Each row was made from one small tree. The marks that hang from a mark follow it in brackets, in alphabetical order. Every link used is in the known rows. Write each row's tree.
(in the rows, 128 means zero)
Known rows:
dilo[gupon siponi vuduf[kila zekis]]: [168  73 180 161  73 132 128 140 153 128 158 147 137 151  74 135 123 142
 116 135 206 137 106 149  87]
vuduf[zekis[fone kemi[dilo]]]: [121 130 138 132  93  97  96 109 143 132 137 137 146 123 131  79 116 138
 128 125 122 166 134 116 115]
kemi[dilo]: [121  77 134 112  89 122 101 156 149 136 144 125 102 116 123 104 130 158
 150 104 134 116 125 132 138]
vuduf[zekis[fone kemi[kila]]]: [126 131 131 143 100  92 101 120 136 118 136 139 138 118 124  89 118 144
 123 143 110 168 121 114 111]
kemi[dilo[vuduf]]: [132  78 138 116  85 138  98 151 158 144 132 124 112 114 127 121 128 161
 149 115 135 126 133 140 123]
fone[zekis]: [134 107 120 124 121 109 117 153 124 119 139 117 122 126 118 122 120 170
 110 111 103 105 109 140 130]
fone[nirara[siponi] zekis[kemi[dilo]]]: [125 121  87 125 139  81  96  88 120 134 140 113 114 129 120  83 125 180
  55 128  95 153 127 150 132]
zekis[fone[nirara[vuduf]] kemi[kila]]: [115 149 108 149 105  63 125  87 146 110 138 127 129 113 145 134 124 177
 120 138  75 182 114 122 137]
zopuv[fone[nirara]]: [127  92 139 135 142 129 116 150 138 123 137 130 124 112 118 174 164 150
 124 143 130 126 126 131 140]
kila[kemi[dilo[vuduf[zekis]]]]: [128  94 150 114 113 143 121 159 171 165 126 127 140 138 141 117 136 131
 143 153 156 138 140 161 121]
nirara[vuduf[zekis]]: [131  90 163 127  88 113 132 129 155 111 146 125 133 118 122 132 145 154
 150 101 127 141 140 131 130]
vuduf[kila[kemi] zekis]: [110  98 166 119 120 111 121 174 161 116 158 138 168 161 106  99 119 121
 120 161 182 127 114 137 111]
zopuv[fone[kila nirara] gupon]: [109  76 134 149 158 152 108 139 151 103 112 138 115 112 112 231 181 135
 111 143 138 103 115 119 133]
dilo[gupon siponi vuduf[zekis]]: [184  75 174 166  73 144 127 133 143 149 139 143 127 136  88 138 134 145
 121 130 183 145 123 155  90]
kemi[dilo[vuduf] kila]: [122  68 110 114  77 137  93 162 162 121 145 124  67  98 106 107 131 177
 141 130 128 129 115 138 113]
fone[kila[kemi[dilo]] zekis]: [109  87 123 106 127 115 116 144 149 141 130 130 116 131 135  95 144 141
  72 118 124 107 106 157 131]
zopuv[fone gupon]: [121  79 146 148 145 168 117 155 151 104 112 137 113 113 109 239 164 130
 170 146 139  99 114 115 134]
kila[kemi[dilo[vuduf[zekis[fone]]]]]: [121 107 153 114 116 141 122 148 168 164 124 126 146 136 145 121 129 132
 146 151 150 146 134 160 123]
nirara[vuduf]: [133  84 158 129  91 109 141 137 155 115 140 123 127 116 132 159 146 163
 163  98 111 131 129 137 147]
vuduf[kila zekis[fone kemi]]: [108 132 152 137 103  76 105 126 151 100 156 144 174 148 113  92 100 132
 120 145 145 155 107 106 111]
kila[kemi[dilo]]: [120  91 146 111 118 130 128 168 163 161 131 127 130 140 143 119 138 133
 151 144 148 125 128 157 139]
zekis[fone[kila nirara] kemi[dilo]]: [105 135 114 136 106  64  98  83 146 137 127 136 140 118 157 102 128 156
  90 121  95 169 119 121 138]
fone[kila zekis[kemi[dilo]]]: [122  94 106 122 103  86 101 118 143 129 129 134 110 121 133  79 141 149
  66 105 100 119 110 131 129]
zekis[fone[kila[kemi[dilo[siponi]]]]]: [105 107 152 127 120 113 117 125 136 147 127 144 133 123 149 124 133 137
 127 126 123 138 100 145 139]
zopuv[fone[zekis] gupon]: [115  95 128 140 151 166 116 144 146  95 117 128 107 115 100 227 156 140
 144 135 129  91 107 118 129]
nirara[siponi vuduf[kila zekis]]: [113  63 172 123 113 108 120 105 142 104 155 134 135 128 106 108 137 145
 132 126 141 164 121 144 130]
kemi[dilo[siponi] kila]: [117  64 108 113  75 133  96 158 138 127 168 137  33 107  89  81 141 165
 139 116 145 113 105 138 127]
kemi[dilo[gupon vuduf]]: [144  67 149 131  71 132 115 147 169 135 135 123 118 120 116 132 127 167
 145 106 152 134 121 143 117]
dilo[gupon siponi vuduf[kila]]: [169  67 176 163  76 127 138 149 152 130 152 146 131 149  86 161 124 151
 129 134 191 127  96 155 104]
vuduf[zekis]: [138  95 152 133 107 119 104 158 132 127 140 133 140 125 112 100 130 143
 127 128 138 133 134 127 113]
vuduf[kila zekis]: [115  91 161 125 105 103 105 169 147  98 164 137 154 146  92  96 115 137
 119 136 168 121 111 119 109]

Which tree is each row?
[127 118 157 136  86  96 131 100 157 114 141 129 147 119 136 130 135 150
 149 106 110 166 138 123 131] -> nirara[vuduf[zekis[fone kemi]]]
[119 141 122 153 121  58 111  89 135 134 118 141 161 122 162 125 129 153
  89 138  82 169 115 122 137] -> zekis[fone[kila nirara] kemi]
[119  91 128 119 137 109 124 150 141 140 123 131 131 134 140 111 145 140
  71 130 115 108 102 158 130] -> fone[kila[kemi] zekis]
[117 138 103 153 127  65 106  87 124 124 129 134 127 113 142 114 118 172
 106 160  74 190 106 129 133] -> zekis[fone[nirara[siponi]] kemi[kila]]
[125 101  95 136 151  68  96  84 115 132 126 129 124 125 132  85 146 165
  12 133  85 149 114 149 130] -> fone[kila nirara[siponi] zekis[kemi]]
[137  94 127 137  77 100 102 135 153 120 147 136 113 122 105  70 130 144
 118 130 140 156 129 119 107] -> vuduf[zekis[kemi[dilo[gupon] kila]]]
[126 157 122 153 120  63 116  96 134 134 124 131 164 128 156 135 113 162
 117 140  82 173 121 121 138] -> zekis[fone[nirara] kemi]
[113 110 110 119 156  94 121 133 139 136 132 118 136 139 136 114 150 160
  26 131 115 116 112 164 130] -> fone[kila[kemi] nirara zekis]
[124 106 149 135  97  82 106 148 156 105 158 143 162 151 103  85 114 128
 114 147 157 139 118 110 109] -> vuduf[kila zekis[kemi]]
[132  99 111 133 114  81 109 123 135 127 123 137 124 124 137  96 140 149
  64 116  91 120 106 131 128] -> fone[kila zekis[kemi]]
[113  80 160 121 104 112 135 173 166 125 164 138 136 162 107 121 121 132
 138 142 187 113  96 148 132] -> vuduf[kila[kemi[dilo[gupon siponi]]]]
[120 129 145 135 122 104 103 127 126 122 140 126 156 123 121 110 119 156
 111 127 124 151 128 127 114] -> vuduf[zekis[fone[nirara]]]
[185  69 169 168  77 139 136 140 143 151 134 142 120 134  99 164 135 155
 135 130 169 135 112 161 106] -> dilo[gupon siponi vuduf]
[114  63 147 147 145 163 110 150 153 105 106 148 111 108 115 228 179 121
 143 143 138  98 107 114 134] -> zopuv[fone[kila] gupon]
[131 135 144 145 105  91 104 115 135 131 130 138 160 125 133  96 117 137
 128 137 113 167 131 115 114] -> vuduf[zekis[fone kemi]]
[111  96 117 141 177 158 107 118 132 101 119 121 107 116  97 219 161 152
 108 147 125 113 112 132 131] -> zopuv[fone[nirara[siponi] zekis] gupon]
[141 105 127 141  94  96 102 142 142 122 139 139 125 122 114  82 131 141
 118 146 123 153 132 117 108] -> vuduf[zekis[kemi[kila]]]
[129  65 166 129 116 119 119  96 132 123 138 132 124 111 120 112 148 149
 138 120 121 172 136 150 134] -> nirara[siponi vuduf[zekis]]
[112 124 115 118 124  84 131 120 146  91 166 100 131 137 106 138 126 193
  73 100 114 117 116 144 134] -> fone[nirara[vuduf[kila]] zekis]
[142  82 157 128 100 144 138 155 169 170 132 133 125 146 129 131 139 133
 145 145 175 134 125 170 125] -> kila[kemi[dilo[gupon siponi vuduf]]]
[152  93 130 145  69  92 119 123 152 147 140 142 108 133 122 100 134 141
 137 119 139 145 124 127 133] -> zekis[kemi[dilo[gupon siponi]]]
[107  84 155 114 111 114 127 175 162 130 161 139 134 158 111 116 122 130
 141 146 179 109 101 146 134] -> vuduf[kila[kemi[dilo[siponi]]]]
[108  81 160 119 108 107 135 177 173 118 158 133 147 159 113 126 119 137
 140 143 178 116  95 145 133] -> vuduf[kila[kemi[dilo[gupon]]]]
[129  74 144 116  78 139  99 147 155 144 155 137  97 131 101 109 126 150
 141 117 170 114 123 144 118] -> kemi[dilo[siponi vuduf[kila]]]
[135  96 152 128  72 108 126 108 160 125 151 132 116 122 119 108 147 144
 146 100 135 151 147 128 130] -> nirara[vuduf[zekis[kemi[dilo[siponi]]]]]
[107 119 138 139 134  88 109 119 125 124 127 132 150 116 147 142 130 166
  96 121  98 144 104 135 137] -> zekis[fone[kila nirara]]
[121 105 121 147 145 152 117 131 151 101 113 131 111 119 108 219 155 133
 141 143 121 105 112 113 131] -> zopuv[fone[zekis[kemi]] gupon]
[129 109 139 131 113  97 124 126 146 116 150 113 138 123 120 138 144 174
 104 112 124 142 144 139 131] -> fone[nirara[vuduf[zekis]]]
[105 107 140 139 146  90 103 103 113 130 124 136 146 113 146 131 130 164
  91 131  95 159 102 144 139] -> zekis[fone[kila nirara[siponi]]]
[139  80 142 119  77 150  91 136 146 156 146 135  93 120 104  93 134 147
 135 114 165 126 141 145 109] -> kemi[dilo[siponi vuduf[zekis]]]
[112  93 138 146 147 156 126 130 161  95 123 124 116 114 108 252 175 147
 148 135 135 112 127 120 139] -> zopuv[fone[nirara[vuduf]] gupon]
[155  75 177 154  96 120 150 166 180 124 132 130 174 152 114 177 117 152
 135 153 172 140 100 155 106] -> dilo[gupon vuduf[kila[kemi]]]
[126 114 169 133 115 129 116 147 163 130 131 133 182 143 126 138 109 138
 131 163 155 150 121 145  97] -> dilo[vuduf[kila[kemi] zekis[fone]]]
[132 118 104 122 103  94 110 126 141 129 137 121 114 128 124  95 119 162
 106 110 100 124 119 130 130] -> fone[zekis[kemi[dilo]]]
[140 107 161 139 114 134 107 135 152 149 112 135 168 122 139 136 126 142
 123 152 131 156 133 147 100] -> dilo[vuduf[zekis[fone[kila[kemi]]]]]
[116  93 133 150 156 157 114 145 148 103 119 128 117 116 106 241 167 143
 140 149 138 105 122 119 133] -> zopuv[fone[nirara] gupon]
[146 102 124 136  81 100 105 127 162 150 122 134 128 123 143 110 128 147
 141 133 114 150 141 125 126] -> zekis[kemi[dilo[vuduf]]]
[128 114  89 121  98  94 107 132 141 118 144 121  92 120 114  87 121 169
 102 117  96 125 110 130 126] -> fone[zekis[kemi[dilo kila]]]
[144 100 129 136  77 103 105 124 158 150 137 144 116 135 124 101 128 139
 136 135 139 142 132 127 124] -> zekis[kemi[dilo[siponi vuduf[kila]]]]
[110 130 107 134  86  82 103 107 149 121 136 137 106 109 141 100 113 160
 145 133  91 169 106 115 134] -> zekis[fone kemi[dilo kila]]
